Known rows, with every way that one mark hangs from another
J230(J386): +1.44; -0.09; -0.10; -0.27; -1.00; +0.14; -0.59; +2.47; -0.57; -0.66; +4.92; -0.67; -2.23; -2.10; +0.05; +1.31; -0.36; -0.74; -1.15; +1.49; -2.00
J386(J151 J220): +1.52; -0.06; +0.81; -1.78; -1.35; +2.09; -1.15; +0.61; +4.46; +0.62; -1.50; -1.34; +2.46; -2.58; -3.18; +7.06; -1.09; -1.41; +1.14; -2.37; -0.09
J270(J691): +1.41; -0.51; -0.82; -0.74; -1.30; +1.40; -0.08; +0.24; -2.50; +0.02; +0.13; -0.65; -0.95; -0.19; -0.67; -0.45; -1.69; -0.37; -0.64; +0.95; -4.23
J386(J220(J151)): +2.28; +0.10; +1.10; -2.43; -1.10; +1.56; -0.82; +1.16; +1.41; +0.26; -0.91; -0.79; +1.34; -2.59; -3.27; +3.50; -0.35; -2.23; +1.87; -2.04; -0.12
J691(J270(J230) J386(J151(J220) J959)): -0.15; -0.20; -0.91; -0.86; -3.67; +3.64; +2.62; +3.26; +3.43; +1.39; +2.90; -0.13; -0.14; -2.76; +0.40; +6.64; -0.89; -1.09; -0.33; +1.51; -1.46
J959(J386(J230)): +0.62; -0.83; -0.57; -2.19; -2.43; +0.07; +0.51; +0.77; -1.74; -0.61; +2.91; -1.46; +0.34; -2.66; -1.50; -0.50; +0.03; -0.76; -0.53; +4.68; +3.23
J270(J230(J386(J959))): +0.30; -0.10; -1.32; -0.22; -1.59; +1.56; +0.41; +3.14; +2.33; -0.81; +3.77; -0.19; -2.31; -1.46; -0.31; +3.71; +0.85; -0.69; -1.47; +3.96; -1.23
J220(J151 J386(J230 J959)): +1.92; -1.97; +0.72; -4.60; -2.64; +2.41; +3.03; +3.89; +1.18; +0.32; +1.37; +0.02; +2.22; -3.62; -3.05; +0.15; -0.92; -2.95; +0.03; -1.04; +2.68
J386(J151(J220) J959): +0.62; +1.01; -0.33; -2.13; -2.40; +3.63; -0.37; +1.64; +3.97; +0.62; -1.57; -0.70; +2.89; -3.50; -0.78; +5.17; -1.20; -0.78; +1.12; +0.75; +1.42
J151(J386(J230)): +3.19; -2.22; -1.16; -2.92; -2.51; +1.39; +2.60; -0.25; -1.87; +0.14; +1.32; -0.64; +0.49; -1.13; -2.06; -1.11; -2.02; -1.14; -0.75; +2.10; +3.20
J691(J270 J386(J230)): +1.12; -1.87; -0.37; -1.86; -3.84; +1.21; +3.74; +2.95; -2.10; +1.18; +5.83; -0.47; -1.89; -1.04; +0.41; -0.95; -1.36; -0.28; -1.20; +2.55; -3.18
J220(J151(J386(J230 J959))): +2.81; -1.87; -0.20; -4.29; -2.33; +2.34; +1.90; +1.54; +0.10; +0.26; +1.35; -0.08; +2.19; -2.77; -2.08; -0.77; -0.73; -1.78; +0.25; +0.47; +3.08
J959(J386): +0.10; -0.14; -0.29; -1.34; -1.17; +0.30; -1.46; +0.99; -1.54; -1.02; +3.20; -1.75; +0.59; -2.56; -0.90; +0.91; +0.09; -1.22; +0.17; +3.92; +3.28
J959(J386(J220 J230)): +0.79; -0.26; -0.07; -1.98; -3.17; +0.40; -0.11; +0.10; +0.14; -0.24; +1.50; -1.29; +0.90; -3.56; -2.49; +1.17; +0.35; -1.45; +0.34; +3.16; +3.32
J151(J220(J386)): +2.48; +0.48; -0.23; -1.43; -1.70; +2.00; +1.52; +0.85; -1.39; +0.30; -1.67; -0.80; +0.13; -3.20; -2.49; +3.68; -2.76; -2.87; +1.08; -0.92; +2.91
J270(J230 J691(J386(J959))): -0.38; -0.26; -1.22; +0.28; -2.88; +2.22; +2.82; +3.07; +0.79; +0.32; +3.03; +0.16; -2.11; -1.06; +0.50; +2.54; -0.54; -1.38; -1.66; +3.28; -3.61
J270(J230 J691): +1.28; -0.72; -1.84; -0.06; -0.97; +1.76; +0.97; +0.21; -0.86; -0.22; -0.74; -0.47; -2.26; +0.54; -1.87; +2.87; -0.91; -0.67; -1.33; +1.91; -3.94
J270(J230(J386(J151 J220 J959)) J691): +0.43; -0.06; -1.15; +0.53; -2.50; +2.46; -0.14; +1.11; +4.57; +0.17; +0.93; +0.36; -1.54; -2.48; -1.33; +6.48; +0.14; -1.05; -1.65; -0.15; -4.67
J230(J386(J151 J220 J959)): +0.43; +0.44; +0.54; -0.90; -2.57; +2.01; -1.55; +2.67; +5.56; +0.20; +3.38; -0.26; +0.82; -4.36; -0.53; +5.05; +0.22; -0.96; -0.29; -0.50; -1.31
J270(J230(J386(J220))): +1.44; +0.08; -0.80; +0.22; -1.30; +0.92; +0.21; +1.85; +2.42; -0.51; +2.24; -0.46; -2.60; -1.84; -1.95; +5.92; +0.32; -1.47; -0.95; +1.48; -1.21

Rows
+2.79; -0.28; -1.73; -2.81; -4.50; +3.15; +2.73; -0.78; -0.53; +0.69; -1.21; +0.17; +1.40; -3.37; -1.32; -0.37; -2.28; -1.68; +0.55; +2.71; +5.05 : J151(J220 J386(J230 J959))
+1.01; -1.99; +0.18; -3.67; -3.03; +2.80; +2.82; +3.05; +3.21; +0.62; +1.07; -0.51; +2.62; -3.14; -2.74; +2.64; -1.76; -1.74; -0.88; -0.24; +2.58 : J220(J386(J151 J230 J959))
+0.97; +0.61; +0.75; -1.38; -2.50; +1.57; -1.36; +3.19; +3.24; -0.11; +3.89; +0.14; -0.07; -4.38; -0.44; +2.34; +0.96; -1.83; +0.35; -0.27; -1.29 : J230(J386(J220(J151) J959))
-0.53; -0.66; -0.20; -1.07; -3.97; +3.48; +1.65; +3.70; +5.65; +1.41; +3.83; -0.10; +0.32; -2.56; -0.61; +7.17; +0.04; -1.32; -0.19; +0.71; -2.35 : J691(J270(J230) J386(J151 J220 J959))
+0.40; -0.25; -1.81; +0.70; -2.07; +1.80; +0.56; +1.72; +1.02; -0.44; +2.75; +0.39; -3.15; -1.25; +0.10; +2.30; +0.21; -0.49; -2.22; +2.72; -5.07 : J270(J230(J386(J959)) J691)
+1.09; -2.15; +0.06; -2.25; -3.49; +1.62; +3.51; +2.67; +0.56; +1.55; +5.01; -0.67; -0.19; -1.86; -0.38; +2.27; -1.61; -0.17; -1.45; +0.42; -2.90 : J691(J270 J386(J151 J230))
+1.33; -1.58; +0.49; -2.03; -4.28; +1.92; +3.09; +2.12; +2.29; +1.95; +3.59; -0.50; +0.40; -2.69; -1.36; +4.04; -1.38; -1.02; -0.56; -1.17; -3.00 : J691(J270 J386(J151 J220 J230))
+2.27; -0.88; +0.44; -2.84; -2.81; +1.84; +1.29; +0.03; +4.05; +1.05; -1.70; -0.96; +2.30; -2.60; -3.95; +5.08; -1.15; -0.76; +0.12; -1.40; -0.15 : J386(J151 J220 J230)
+0.45; +0.74; +0.17; -0.53; -2.96; +1.52; -1.35; +2.93; +3.13; -0.18; +4.18; +0.03; -0.64; -3.59; +0.18; +1.79; +0.58; -1.16; -0.12; +1.53; -1.23 : J230(J386(J220 J959))
+0.80; -0.46; +0.18; -3.43; -4.21; +3.20; +1.04; +1.53; +6.26; +1.10; -1.06; -0.32; +3.56; -3.36; -2.69; +3.74; -0.25; -0.45; +0.39; +0.46; +0.28 : J386(J151 J220 J230 J959)
+0.58; -0.10; +1.21; -2.65; -4.58; +1.89; +3.39; +4.24; +2.63; +1.19; +4.16; +0.18; +1.05; -4.33; -0.69; +0.88; -0.04; -2.35; +0.38; +1.19; +0.38 : J691(J386(J220(J151) J230 J959))
+1.16; +0.22; -0.68; -3.19; -4.04; +3.38; +2.01; +0.97; +3.58; +1.05; -1.96; -0.38; +2.92; -3.61; -1.35; +3.31; -1.35; -0.16; +0.24; +1.71; +1.36 : J386(J151(J220) J230 J959)
+2.97; -0.12; -0.45; -2.03; -2.70; +1.82; +3.11; +0.41; -1.63; +0.60; -1.75; -0.66; +0.00; -3.22; -2.91; +2.47; -2.62; -2.63; +0.54; -0.37; +2.88 : J151(J220(J386(J230)))
+3.10; -2.30; +0.98; -4.17; -1.48; +1.28; +3.20; +2.61; -0.82; +0.35; +0.95; -0.51; +1.21; -3.06; -4.19; +1.32; -1.66; -3.18; -0.09; -2.70; +2.24 : J220(J151 J386(J230))
+1.23; -0.92; +0.21; -1.12; -2.57; +1.99; +2.24; +3.03; +1.56; +1.12; +3.66; -0.23; -1.53; -2.18; -1.57; +5.46; -0.15; -2.35; +0.27; -0.79; -2.63 : J691(J270(J230) J386(J220(J151)))
+0.66; +0.58; -0.08; -1.29; -1.38; +1.14; -1.48; -0.29; +0.73; -0.27; +0.27; -1.75; +2.03; -4.46; -1.66; +5.54; -0.76; -1.75; +0.78; +1.25; +4.29 : J959(J386(J151(J220)))
-0.08; -1.71; -0.18; -2.68; -4.70; +2.75; +3.37; +3.83; +2.31; +1.62; +5.50; -0.15; +0.69; -2.43; +0.73; +1.16; -0.85; +0.06; -1.31; +1.96; -2.64 : J691(J270 J386(J151 J230 J959))
-0.03; -0.27; +1.00; -2.19; -4.82; +2.28; +3.20; +3.85; +4.91; +1.55; +3.45; -0.20; +2.07; -4.34; -0.66; +3.74; -0.64; -1.67; -0.31; +1.04; +0.28 : J691(J386(J151 J220 J230 J959))
+0.62; -1.07; -0.13; -2.49; -2.02; +0.55; +0.19; +0.39; +0.79; -0.22; +2.22; -1.66; +1.96; -3.43; -2.18; +2.65; -0.34; -0.71; -0.75; +2.68; +3.23 : J959(J386(J151 J230))
+1.09; -1.61; -0.22; -3.34; -3.39; +2.34; +3.05; +3.34; +0.74; +0.18; +1.88; -0.31; +1.11; -2.31; -2.03; -0.67; -1.49; -1.76; -0.72; +1.90; +2.36 : J220(J386(J230 J959))
+1.70; -0.25; -0.14; -0.67; -3.35; +1.53; +3.51; +0.70; -0.79; +1.44; +1.01; -0.26; -0.50; -2.97; -0.49; +2.33; -2.54; -1.33; -1.29; -0.73; -3.34 : J270(J691(J386(J151(J220) J230)))
+0.06; +0.03; +0.56; -1.84; -5.10; +1.76; +3.39; +4.02; +2.57; +1.14; +4.43; -0.05; +0.49; -3.58; +0.07; +0.39; -0.40; -1.77; -0.08; +3.00; +0.20 : J691(J386(J220 J230 J959))
+1.97; +0.21; -0.62; -2.42; -3.69; +2.67; +2.92; +1.47; -0.25; +0.66; -1.54; -0.20; +0.74; -3.68; -2.04; +1.68; -2.24; -2.42; +0.72; +0.90; +3.28 : J151(J220(J386(J230 J959)))
+1.89; -1.46; +0.70; -2.54; -4.03; +1.55; +3.21; +2.70; -0.07; +1.65; +4.15; -0.10; -0.58; -2.78; -1.32; +1.16; -0.66; -1.73; +0.09; -0.91; -2.85 : J691(J270 J386(J220(J151) J230))
+1.27; -0.44; +0.04; -0.54; -3.80; +1.01; +2.95; +1.26; -1.14; +1.15; +2.24; -0.13; -1.32; -2.07; -0.74; +0.13; -1.56; -1.59; -0.95; +0.35; -3.93 : J270(J691(J386(J220 J230)))
+1.09; -0.51; -1.73; -0.70; -2.25; +2.79; +0.00; +1.34; +2.30; +0.28; +1.73; -0.11; -1.71; -1.68; -0.60; +5.24; -0.23; -0.11; -0.79; +1.28; -3.02 : J691(J270(J230(J386(J151(J220) J959))))
+0.87; +0.97; -0.15; -0.72; -2.40; +2.14; -0.79; +2.24; +3.39; +0.15; +2.55; -0.25; +0.31; -4.44; +0.39; +4.78; -0.60; -0.76; -0.50; +0.38; -0.47 : J230(J386(J151(J220) J959))
